Each row comes from the steps of one walk. Every step used is in the known rows, and no mark comes twice. Write the walk behind each row, first mark first.
Known rows
u b k z d y: 22 -4 52 -2 25 -9 13 6 2 13 -5 -11 -49 -1 -1 9 12 -23 1 -4 38 1 12 -3 10
 19 22 -12 9 23 6 -19 -3 -18 -6 29 -1
d u b: 2 -3 9 -2 -8 -9 -22 6 -7 1 20 -4 -7 1 -4 8 -12 27 -1 -3 49 -8 0 5 -9 25
 25 5 -22 -5 6 -15 2 -4 -12 36 -1
u y d: -14 -7 -27 2 -9 8 8 -6 -7 -2 24 -22 19 3 1 -5 -33 24 -1 -2 -17 -1 -1 -1
 -24 14 6 -4 5 35 -3 -12 1 -3 -7 -32 -10
k a b u: 10 5 -15 4 -21 -1 -7 1 -7 15 -30 -9 41 -11 6 16 -3 6 -10 -1 23 3 1 4 -35
 3 -36 -7 -2 -18 17 34 -4 24 15 1 23
u y z k a: 5 8 -22 -1 6 16 -2 -3 2 -18 -45 -6 36 -1 12 -10 -5 -24 3 0 -49 3 -15 0
 11 -11 -55 21 4 -12 2 22 -5 21 -1 -26 0
b a: -7 17 -4 11 12 4 3 4 -4 -1 -14 -11 -36 -6 -3 10 -13 -27 -18 -7 -25 0 -5
 4 -13 17 28 -7 7 -15 7 -9 -1 -17 9 -8 -1
b k n y: -3 5 13 3 6 4 11 -1 -7 -1 1 20 -43 -2 -12 -4 58 -17 -7 -3 0 3 -7 -7 13
 -26 -35 10 2 -4 -14 14 0 20 3 -1 -3
n y d: 3 -5 12 0 -10 6 15 -6 -4 2 25 1 23 2 -18 -7 12 13 -6 -6 -7 -1 -11 -2 -21
 0 15 -17 5 31 2 -12 -2 14 7 -4 -10
n y u b k z: 5 -2 45 -5 16 -7 -9 8 11 -6 -24 1 -10 5 -3 19 43 -27 9 -9 62 5 -4 -7 24
 -11 -7 -2 -5 -3 14 -28 -1 2 -4 34 -16
k z u b: 6 -1 28 1 -12 -17 0 -2 15 -11 -9 -8 -29 4 2 18 5 39 -2 3 39 1 2 0 18 8
 13 2 -3 -4 -7 -25 -2 -15 -5 35 10
z u b k n: -8 18 14 -2 -7 -4 4 2 -3 -9 -7 -4 -66 1 11 5 28 17 1 1 22 4 7 -5 26 -15
 -52 32 -2 -2 -38 11 -2 -14 -10 28 12
b u y n k: -16 10 -32 -10 -9 7 9 -5 -9 -5 6 41 24 2 -3 -2 -5 35 13 -8 -20 0 6 5 -2
 -28 24 -5 2 -10 -8 17 8 17 -8 -39 2
u b k: 6 26 21 -8 3 1 -2 10 -9 -5 4 -10 -38 -1 0 16 -7 5 6 -11 32 1 0 -2 7 -10
 -30 13 -4 -7 -1 -6 -2 -9 -11 35 1
k z d u b: 20 -15 20 2 15 -20 -28 9 -3 -4 2 2 -22 5 -7 12 -4 4 -5 0 60 -10 4 3 -4
 38 44 -4 -21 22 11 -31 -4 -13 -11 46 -1
z k: 4 19 -4 4 2 2 3 6 1 -5 7 10 16 -2 -2 4 -14 -16 -5 1 -3 -2 -13 3 -7 -30
 -31 8 3 -13 7 4 -2 1 2 -10 7
n y d u: -1 -23 1 7 -5 0 -8 -6 -10 1 29 0 30 4 -22 -10 9 22 -6 -2 15 -5 -6 0 -25
 4 31 -21 -19 30 -1 -21 1 12 3 -2 -13
n y z d u: 19 -20 -3 -1 23 2 -20 -5 -8 -8 10 10 -3 3 -33 -25 8 -21 -3 4 -30 -6 -9
 -2 -4 27 38 -17 -22 30 15 -38 -3 8 4 15 -11
u b: 8 12 19 -7 -8 -4 -3 7 -2 0 18 -7 -15 -1 1 10 -12 16 -3 -8 32 -3 -2 4 -2
 18 12 6 1 -10 7 -4 -1 -4 -9 38 2
y n z u b: -1 17 32 -14 -35 -10 5 1 6 -7 5 32 6 9 -3 -11 -20 47 14 11 -13 -6 12 -4
 5 2 9 13 1 0 -19 13 5 -20 -5 29 5
a b k z u: 3 -14 3 17 5 -7 -1 -5 16 -3 -25 -10 -32 3 -5 20 9 13 -8 14 6 6 3 -9 8
 -28 -33 -10 -3 -4 -16 -25 -2 -10 11 -1 10
d u b k: 2 10 12 -3 5 -4 -19 8 -13 -5 9 -12 -30 1 -5 12 -7 13 6 -8 49 -4 1 -1 1
 -1 -20 10 -24 -3 -2 -12 1 -7 -15 36 -5
n y u: 4 -4 15 -7 3 7 -7 3 3 6 10 14 23 4 -19 -7 15 -41 2 -11 15 8 -11 -1 3 0
 15 -17 2 -1 30 -12 1 17 8 1 -12
a b: 6 -16 -12 7 -2 5 -11 3 6 17 11 0 7 -4 -7 10 -16 -7 -18 8 -5 0 -2 -1 -34
 0 -1 -13 5 -13 7 -5 0 5 13 3 4
z u b a: -5 17 21 4 -6 -1 1 -1 4 -9 -14 -9 -57 -2 -8 8 -17 11 -11 -4 1 6 4 4 -2
 13 22 13 2 -10 -8 -23 -3 -24 0 21 6
z k b u y: -12 4 -47 0 -9 -7 5 -5 -4 2 17 -3 37 -6 4 0 -19 7 6 6 23 2 2 6 6 -24 -42
 35 -2 -14 13 23 -4 12 -6 -46 11
d y z k n: -9 2 11 5 6 7 16 -2 11 -8 -8 -10 -1 -6 27 -20 42 -25 -3 12 -33 0 -8 2 16
 -17 -21 12 13 -8 -19 16 -2 -9 5 -9 -2
y z k n: -9 7 -7 4 7 6 4 2 7 -22 -12 -6 5 -4 22 -14 34 -24 -3 12 -38 -2 -15 1 14
 -18 -37 21 7 -8 -18 13 -4 -8 4 -1 -1
n z u: -3 17 7 5 -25 -11 7 -3 6 -1 7 8 -21 3 -9 -15 -32 18 -5 12 -31 -7 5 -6 0
 -7 2 0 3 3 -7 -1 2 -14 8 -7 7
d u y z: -12 -17 -37 6 10 7 -19 -11 -1 -16 2 -26 6 1 -5 -18 -18 12 6 7 -42 -4 -10
 -1 0 20 15 -2 -18 4 4 -29 2 3 -9 -22 -16
z k n y: 0 5 14 4 -4 1 10 0 2 0 6 34 -5 -2 -10 -11 53 -19 -14 4 1 1 -12 -1 6 -37
 -31 22 4 -9 -8 20 -2 25 6 -10 0
z d y u: 14 -6 26 -7 16 5 2 8 2 27 17 -2 4 2 -4 -12 -11 -65 3 -8 11 6 7 2 1 31 39
 -28 13 26 27 -7 0 -13 7 0 -5
z u y: -10 -3 -27 5 -15 4 6 -14 0 -3 13 -5 -29 4 -17 -5 -33 32 -3 5 -25 6 1 -3
 5 -1 -11 5 -2 6 -5 -14 2 5 -8 -36 8
n k b: 1 -17 -34 0 21 -1 4 3 8 8 27 24 -8 1 14 6 4 -23 -9 -9 3 -4 7 6 31 -29 27
 8 14 -21 -17 14 -1 7 5 -3 0
k a b u y n: -7 -8 -32 -7 -19 9 0 -7 -11 9 -28 19 75 0 3 8 -6 34 13 6 -26 5 7 1 -23 8
 -30 2 0 -13 -3 51 6 26 1 -34 12
y z: 2 8 -7 1 12 9 2 -2 3 -18 -5 -25 5 -4 6 -7 -3 -10 3 1 -51 -3 -16 0 8 16
 10 -13 5 -6 6 -15 -1 -7 6 9 -5

Write each row's walk
-1 10 -30 2 -6 -12 9 3 -2 2 15 0 48 -9 11 8 -3 -7 5 4 31 -1 -3 10 8 -28
 -41 23 0 -22 9 29 -5 4 7 -12 20 : z k b u
2 -7 -2 8 20 -9 0 4 13 -7 -14 12 -22 1 8 19 21 -9 -14 -9 17 -5 -3 3 14
 -23 46 -25 9 -15 -3 -21 2 2 4 -3 -7 : n k z
-6 -10 -3 6 31 6 16 -2 16 4 -8 -16 3 -7 21 -8 13 -59 -5 9 -44 3 -2 7 22
 -10 13 19 20 -26 -8 6 -4 -22 16 -17 -10 : d y z k b a
3 16 37 -7 -3 7 14 -7 7 -9 -4 -28 -49 -2 3 -7 5 22 16 1 -4 8 4 -4 24 -14
 -26 6 0 0 -15 -20 -1 -16 -8 32 0 : d y z u b k
16 -16 -12 5 -4 8 -13 3 2 22 -26 0 25 -3 6 14 -4 -16 -19 2 -6 1 -1 -3
 -25 6 -23 -9 6 -18 1 26 -2 21 15 6 11 : k a b
-2 -7 17 -8 0 9 27 -1 0 16 14 16 32 2 4 3 11 15 17 3 -35 1 3 1 5 16 31
 -28 18 -9 -9 26 10 -5 3 -10 1 : d y n
-9 -2 -28 -1 8 13 -2 -9 3 -17 -2 -26 0 -2 0 -16 -19 2 7 4 -62 1 -11 -2 5
 18 3 -1 3 0 7 -22 0 1 -6 -25 -11 : u y z
5 -18 1 15 22 -5 -8 4 12 6 -26 -13 -17 -1 5 29 15 -15 -10 7 16 2 -2 -8
 -6 -17 -24 -16 0 -11 -1 -17 -1 -8 9 3 -2 : a b k z
-2 -6 8 -2 -13 -7 -19 4 -8 -4 26 -18 16 3 3 2 -16 39 1 -4 51 -8 3 4 -22
 25 29 -1 -19 25 -6 -18 -1 -10 -12 40 -9 : y d u b
-13 16 -34 1 -20 -2 4 -6 -14 -2 11 -14 5 -8 -6 1 -28 29 3 -4 10 2 0 4
 -19 7 -12 5 -8 -3 22 2 1 13 -9 -39 10 : b u y
-15 -8 -37 -7 -12 9 -2 -5 -2 4 6 43 37 2 -5 1 -7 35 2 1 -24 2 11 3 -23
 -36 15 -3 3 -13 -10 18 9 22 -2 -34 3 : a b u y n k
-19 8 -30 3 -23 0 11 -9 -14 -6 15 -29 35 -3 0 -4 -30 43 3 -5 6 1 0 3 -34
 10 -4 -3 -1 36 7 -8 -1 2 -7 -36 -1 : b u y d
-1 4 -31 1 -3 -13 9 0 -5 8 19 -11 32 -9 11 11 1 5 6 -2 34 -2 1 8 10 4
 -11 7 1 -17 12 26 -3 2 8 -6 21 : k b u
-3 -4 -34 1 -10 11 -11 -11 0 -5 -39 -31 44 -9 7 -7 -9 10 2 5 -36 6 -4 0
 -20 15 -33 4 -4 -10 15 10 -2 23 5 -22 4 : k a b u y z
-7 -19 9 4 -5 10 6 -4 -3 10 9 4 2 1 -9 -6 45 0 -14 4 -2 4 1 -8 -25 -26
 -30 2 4 30 -25 5 -3 13 12 3 -10 : a b k n y d
4 6 -4 -11 -1 -4 2 4 -9 4 8 44 13 10 -14 -23 -42 -12 8 12 -69 -11 13 -7
 -11 27 24 2 7 34 2 21 3 -13 -5 -21 -5 : u y n z d
-5 -17 -43 -1 21 5 2 -5 13 -9 15 -4 36 0 17 -12 -8 -28 7 14 -39 0 -6 3
 33 -23 -33 37 8 -13 -8 9 -6 2 0 -29 -7 : u y z k b
1 6 31 -2 19 -9 -11 12 9 -8 -28 -14 -10 5 16 25 18 -25 11 -10 62 4 -2 -4
 23 -3 -11 -4 -4 -5 11 -27 -1 -19 -6 31 -11 : y u b k z
-4 7 31 10 0 -11 1 -2 12 -12 -32 -12 -57 0 1 20 3 12 -13 0 14 4 3 3 6 12
 32 4 2 -10 -8 -32 -3 -28 1 24 0 : k z u b a
4 1 26 -1 -7 -13 -1 -2 17 -14 -8 12 -44 6 1 13 10 35 -8 -5 40 1 6 2 24
 -23 29 2 1 -7 -17 -30 0 -7 -8 35 5 : n k z u b
9 -4 9 -7 6 14 18 1 0 14 -27 39 27 4 20 5 27 -7 6 -15 -30 1 8 4 19 -13
 24 -22 21 -19 -23 47 7 24 5 -10 4 : d y n k a
20 -18 32 5 23 -9 17 1 7 20 1 -7 -28 -2 -2 3 9 -31 -8 1 11 -2 7 0 3 33
 48 -34 15 22 15 -14 -1 -12 6 -1 1 : k z d y
14 20 -6 3 12 8 3 6 -12 0 -42 -6 -8 -2 10 18 7 -25 3 -14 -5 2 -5 -5 14
 -9 -56 -1 2 -14 -4 33 -3 15 3 3 8 : b k a
-3 -7 21 -2 3 7 6 5 8 25 14 -14 18 0 8 -6 -1 -43 6 -8 20 6 3 3 4 20 30
 -29 13 -3 21 0 5 -7 7 -10 -9 : d y u
16 9 13 -6 15 -6 -21 11 -17 0 4 2 -44 3 -15 6 -15 -7 4 -7 41 -5 7 -2 -3
 7 -11 11 -23 22 0 -17 -2 -13 -16 42 0 : z d u b k
9 7 -17 3 -18 2 -8 0 -4 13 -28 9 27 -9 7 12 3 4 -15 -9 24 3 5 6 -29 -27
 -17 -7 0 -22 10 30 -2 33 13 -4 19 : n k a b u
17 -12 -15 2 25 0 -23 1 -6 -10 5 -8 -5 2 -14 -16 -16 -20 0 5 -28 -9 -6 1
 -6 38 36 -17 -20 31 10 -32 -4 -9 1 15 -4 : y z d u
-8 4 26 -3 -28 -5 26 -7 9 10 6 24 10 7 -2 -21 -12 32 14 19 -53 -4 14 -6
 8 -3 20 -14 12 0 -23 23 9 -17 7 -16 3 : d y n z u
22 3 -6 -2 26 7 -3 3 -3 -14 -4 -9 -13 -1 -10 -13 -18 -33 -1 0 -54 -2 -8
 -1 -1 33 22 -14 5 30 12 -23 -6 -14 4 19 0 : y z d
6 -31 -26 11 20 -11 -21 -3 -7 -1 5 1 -19 7 -16 2 -21 -5 -8 6 9 -7 4 -1
 -6 35 36 -6 -21 30 11 -32 0 0 -12 -30 -8 : k z d u y
6 -4 8 0 -7 8 11 -17 13 -17 -3 -4 -15 2 -25 -20 17 19 2 8 -58 7 -14 -5
 18 -10 -1 -11 -2 3 -5 -31 -1 11 10 3 2 : n y z u
-2 -3 -35 3 -23 4 -9 -7 -10 16 -22 -14 30 -8 -1 5 -21 18 -7 1 11 6 4 1
 -33 7 -39 8 -5 -13 17 27 0 31 2 -34 13 : k a b u y
1 1 43 -13 -7 0 -2 8 7 21 19 -12 10 1 10 -2 -3 -20 9 -11 51 6 5 4 4 24
 32 -9 8 -5 20 -7 2 -10 -6 32 -9 : d y u b
-1 7 42 -14 -10 0 -11 10 6 0 6 27 13 4 1 -11 42 -32 0 -5 53 8 -5 1 10
 -20 -20 28 -1 -5 5 8 -3 11 -4 31 -9 : z k n y u b
-11 27 28 -1 -14 -13 -1 13 -3 1 -6 11 -41 -1 19 -11 10 -8 -2 5 9 -11 12
 -9 5 -10 -31 32 1 -2 -20 31 1 -19 -5 26 -8 : u b k n z
-19 -12 -46 -1 -13 -3 12 -10 -9 1 29 -25 48 -3 12 -3 -22 33 7 -1 15 1 6
 5 -12 8 -9 12 2 27 -3 9 -3 2 -3 -36 2 : k b u y d
-3 2 -11 -8 9 9 6 3 -1 -6 6 51 16 7 2 5 7 8 5 -10 -33 -4 0 3 11 -29 38
 -18 11 -14 -19 13 8 5 0 -6 -1 : y n k
-11 6 39 -7 3 2 2 10 0 14 -5 -13 -37 -1 24 -1 40 -29 9 -7 48 7 10 -3 22
 -1 -23 15 6 -3 -14 21 2 -14 -8 26 -7 : d y u b k n
-20 20 -12 -8 -31 -8 9 -2 -10 0 5 28 49 2 0 -17 -29 32 19 12 -40 -11 11
 -4 -19 8 4 5 0 -1 7 35 10 -3 -4 -37 -1 : b u y n z
-12 -17 -38 8 -2 0 -18 -5 -12 5 21 -9 -6 3 -16 -4 -27 18 -3 3 3 -4 0 0
 -12 17 16 0 -22 2 8 -15 5 10 -14 -37 -7 : d u y
